What can hang from each mark
Y: A P U Z
P: Q
Q: P
R: D J
D: R U
J: A R U
U: D J Y
A: J Y

Each row was made from one small tree. The marks that hang from a mark follow it in brackets, in alphabetical order. Every link used is in the known rows. Write each row's tree.
Known rows
A{J Y{U{D{R}} Z}}: [-26  51  -1  19  17 -16  -8 -16  47 -28  66  -7  25 -19  -8 -30 -27  -8
   5  -9   4  59 -11  26 -24 -56]
R{J{A U{Y{P Z}}}}: [-26 -27  18  -4  16  -3   5 -14   5   1 -37   2   1  10 -36 -41  12  31
  20  18  -7 -14  -3 -13  16 -45]
Y{U Z}: [ -4 -11 -10 -12   4  -2  36  31  16  -3   4  -8   1  -9 -16 -62 -17  19
  22 -14   3  -5 -18  13 -10 -13]
U{D J{A} Y{Z}}: [-11 -41  12  25  11 -21 -34  -1  19  19  28 -16   3 -24   4  18  24   8
   6   8 -10 -10   9  32 -10 -44]
U{D}: [  9 -40  25 -53  -9   8   6   6  29  12  17   4  -4 -17  15 -20  24   3
  28   4 -30  25 -41  29 -32   0]
U{J Y{A P Z}}: [  9 -27   5  -9   2  19 -16 -14  13  54   6  13  -1   6 -41 -22   9  -2
  24 -28   5 -17 -23   9   2 -52]
Y{A{J} P{Q} Z}: [ 25  12  46 -20  -9  44  19  -4  21  34   5  43   5   7 -61 -47 -21 -19
  37 -33   0 -10 -49  16 -38 -19]
U{J Y{A P}}: [ 19 -54  13 -37  -2  27 -10 -13  27  58   0  16 -25   2 -27   0  21  -5
  25 -23  -9   6 -16   2 -11 -47]
A{J Y{P U{D} Z}}: [-19  46  21  -9  -3  -2  -3 -29  22 -25  18   0  32 -24 -45 -26 -43   1
  12 -17  -1  31 -45  29 -18 -59]
J{U}: [ -1 -39  15 -59  10  10  27  18  23   5  16  -5 -24   9   8 -53  27   7
  38  18 -27  26 -26   2  -7  23]
Y{A}: [ 19 -40  16 -38   5  32  29  33  12  48  -1  11 -24   7  -9 -52  18 -14
  22 -10 -11 -11 -28   6 -28  -4]
U{J}: [ -7 -54  25 -47  -4  15   8  16  34  10  27  -7 -42   3  -4 -20  36  -3
  29  -9 -24  35  -8  14 -40 -16]
U{D{R} J}: [  5 -22  25 -30  -2 -11 -10 -15  58   7  54   8 -24 -14  21   1  43  -4
  20 -16 -28  75  15  16 -50 -32]
D{U}: [  0 -59   6 -58   0   2  40  24  31   4   4   2  -6  12  -4 -59  23  24
   9  18 -19  22 -15  21 -28   4]
J{A R U}: [ 13 -11   7 -19  31 -18  39  34   9 -14   5  14 -50  38  19 -44  16   5
  -5  27 -11  -2  29 -19 -21 -20]
D{R U{J Y}}: [ -6 -66 -22 -21  13 -22  -5  -7  67  12  56   0 -19  13  11 -13  43  27
   9  13 -11  67  32  16 -15 -36]
Y{A P{Q} U{J} Z}: [ 28   4  23  -3 -18   8  49 -11  27  35 -15  25  -4 -26 -67 -30 -27 -11
  15 -62   3  -2   7  -1 -35 -30]
Q{P}: [ -2 -44  11 -65 -21  30  10   8   7   9 -18   8 -33  19   7 -24 -11   9
  18  19 -37  13 -71  23 -15 -32]
D{R{J{U{Y{A P}}}}}: [ -1 -26   7 -30  17  11   8 -37  40  34  -7  26 -11  11 -18 -37  35   2
  26  -2  -8  44  10 -32   2 -43]
A{J{R}}: [  3 -10  19 -39  19  14   1  30  30 -22  54  23 -39  37  13 -32  18 -11
  15  13   1  38 -13   7 -52 -34]
R{D J{A{Y} U}}: [-69 -25  41 -12  31 -16  36  -6  13 -22 -28  -8 -18   0 -29 -34  18 -13
   7  35 -42  21   5 -10  -1  -8]
J{R{D} U{Y{A Z}}}: [-10   4 -19  12  53 -27  10  -7   0  24  35  24  21  17   3 -43  13 -19
  14  18   2 -17   6 -12  34   8]
D{R U{J Y{P Z}}}: [ -3 -24 -19 -16   3 -20  -3 -32  49   9  33  21   5  22 -26 -33  16  39
  10 -10   0  37  13  16   2 -60]
D{R U{J{A} Y{P}}}: [ 10 -48  -8 -10   6 -24  11 -14  50  10  -1  25 -32  25 -15  -7  13  42
  -8   2 -11  31  50   0 -16 -78]
U{J{A} Y}: [ -3 -77   5  -6  15   3 -14  26  31  23  15 -14 -46   4   6  10  25  14
  15  10 -15   3  13  14 -13 -43]

Which tree is each row?
[ 31 -49 -16 -51 -10   2  27 -24  72  16  11  53  -3  20 -18 -32  -3  45
  24  -6 -15  42 -18  23   6 -27]  D{R U{Y{P{Q}}}}
[-16  11   5 -42  -5  29  12  -2  11   6  -8  18  -2  34 -50 -71 -30  16
  22 -21 -10 -15 -82  25  15 -46]  A{Y{P Z}}
[  1 -13   8 -26  33 -19 -38 -20  40 -18  81   4   3  -2  42  12  41 -10
  21  45  -8  61  -2  12 -13 -19]  A{J{R U{D Y}}}
[-15 -12   9 -43  -9   6  25 -14  39  -8  -7  -3 -32  -5 -49 -20 -22   7
   7 -32 -15  41 -15   8 -19 -62]  A{Y{P U{J}}}
[-20 -65  14 -48   5 -24  11 -35  38  10   2  21   2  -4 -30   4  25  26
  22   6 -31  40   2  15   1 -21]  R{D{U{J Y{P}}}}
[  7 -18   4 -10  11  14  -3 -10  13  31  13  20  37  14 -45 -45  -2   7
  12   7  14  -8 -22  18  -8 -40]  D{U{Y{A{J} P Z}}}
[ 11 -21   0 -32  -7   3 -25 -27  20  22   7  18  30  -9 -12 -16  -1  27
  34  -6  -9  -8 -64  36  17 -36]  U{D Y{P Z}}
[  9 -26  18  -7  17 -14  17  35  21 -10  18  16 -68  32   7  -9  24  -3
 -16  -2  -8   8  43  -8 -51 -55]  U{J{A R}}
[ 29  10  21 -26 -28  -5  40 -26  35   0 -14  31  30 -40 -41 -26 -38  19
  26 -40 -11   9 -36  26 -19 -13]  Y{P{Q} U{D} Z}
[-79   0  35  17  36 -22  30  -7  -1 -24 -20 -10   6   2 -42 -56   9  -8
   6  28 -29  -1  -1  -7  10  -9]  R{D J{A{Y{Z}} U}}
[-26 -29  20 -40  15  -1  24  -8  47 -12  20   3 -29  11   6 -56  51   5
  30  12 -24  74  18 -20 -29 -11]  D{R{J{U}}}
[-25 -37  20 -10   9  11   7  24  26   6   6 -16 -51  17 -20 -16   7  -4
  -5  -1 -23   8  -3  17 -25 -50]  U{J{A{Y}}}
[  4 -31 -13 -31  20 -19 -19 -27  55  13  55   2   5 -13  41 -11  35  16
  35  25 -24  60  -5  13  15  -6]  J{U{D{R} Y}}
[-55 -57   8  24  29 -38  23   3   9  -7 -25   3  26  -6 -28 -35  23  26
  -4  40 -11 -13  25   9   5 -20]  R{D{U{Y{Z}}} J{A}}
[-31   1  38 -38  13   5 -19 -20  35 -17  59 -20  10 -14   2 -16  19 -24
  26  33 -30  66 -40  27 -20  -2]  A{J{U{D}} Y}
[  7  -6  50 -27  14   8  -1 -10  21  22  42  -7  13 -30   9 -17  35 -39
  29  21 -22  43  -3   4 -47  16]  Y{A{J{U{D}}}}
[ -5 -69  14 -31  -2  -3 -39 -15  46  23  49 -14  -7 -31  19  30  47   0
  29   6 -25  45 -14  36 -17 -25]  U{D J Y}
[-11  28   7 -12  20 -17  -1  -4  42 -44  56   4  -4 -10   6  -2 -14 -19
 -14  10   2  59  -5  18 -42 -56]  A{J{R} Y{U{D}}}
[  0 -39   9   0  12 -30  36  20  46  -2  16   6 -41  21   1 -28  30  20
 -17   7 -18  41  69   0 -51 -43]  D{R U{J{A}}}
[-13  39 -17  43  18 -35  23   5  29 -13   8  -2  10 -13  -8 -38 -41  12
 -19 -12   1   5  12  15  -5 -65]  J{A{Y{U{D{R}} Z}}}
[-17 -16   2  -3   2 -11  24  16  24  -3  21 -19 -13 -17 -23 -35   1   8
  16 -24  -2  21  13   9 -29 -26]  Y{U{J} Z}
[-21  16   5  46  36 -62  44  20   6 -29   3  18 -26   0 -14 -15 -14  -4
 -20 -14   2  -8  72 -18 -31 -47]  Y{U{J{A R{D}}} Z}
[ -8 -14  19  14  10 -33  36   0  43 -18 -18   5 -19 -35   6 -11  14  12
 -11  -5 -13  50  61 -15 -56 -57]  Y{U{D{R{J{A}}}}}
[  2 -55   2 -44  12  -7 -18 -18  38  15  36 -16  13 -27  29  -3  37  11
  40  33 -28  36 -29  23  15  13]  J{U{D Y}}
[ -9   3  42 -63  -6  34  14 -26  49 -12  22  22 -15  15 -47 -30 -16  -8
  42   2 -31  51 -63  17 -11  -5]  A{J{U} Y{P{Q}}}
[-14 -43  -3 -13  31   6   2 -14  43  34  24   3 -12   0   6 -39  52  -9
  24  14  -9  47  21 -24  -2 -22]  D{R{J{U{Y{A}}}}}
[  5 -70   3 -21  13  20 -15   8  32  58  31  -7 -26  -5  -4   0  37 -16
  22  -6  -7  11  -4  10 -13 -28]  U{J Y{A}}
[  3  -5   0  -9  -2 -15 -37 -49  49  16  45  21  10  -7  -7   3  18  19
  27 -25  -8  41  -9  21  -3 -67]  U{D{R} J Y{P Z}}
[  8  31  19 -25  16 -23  20 -23  12 -24  -8  28 -19  26  -8 -21 -10   0
 -21  16 -22   7  -4  -5  -7 -55]  J{A{Y{P}} R U{D}}
[-57 -13  19  21  25 -40  31   2  10 -14   1  -6   9   7 -45 -37  -3   1
 -22  16 -23  -4  24  21 -10 -24]  R{D{U{J{A{Y{Z}}}}}}
[ -4 -16   5 -21  27 -12 -38 -29  60  -3  82  -3   9 -13  39   5  38   0
  39  33 -20  85  -1  15  -8 -15]  A{J{U{D{R} Y}}}
[  3 -39   8 -37   9 -27  27  10  37 -16  41  15 -30  26   5 -27  46   6
 -17  15  -8  49  38   5 -53 -29]  D{U{J{R}}}
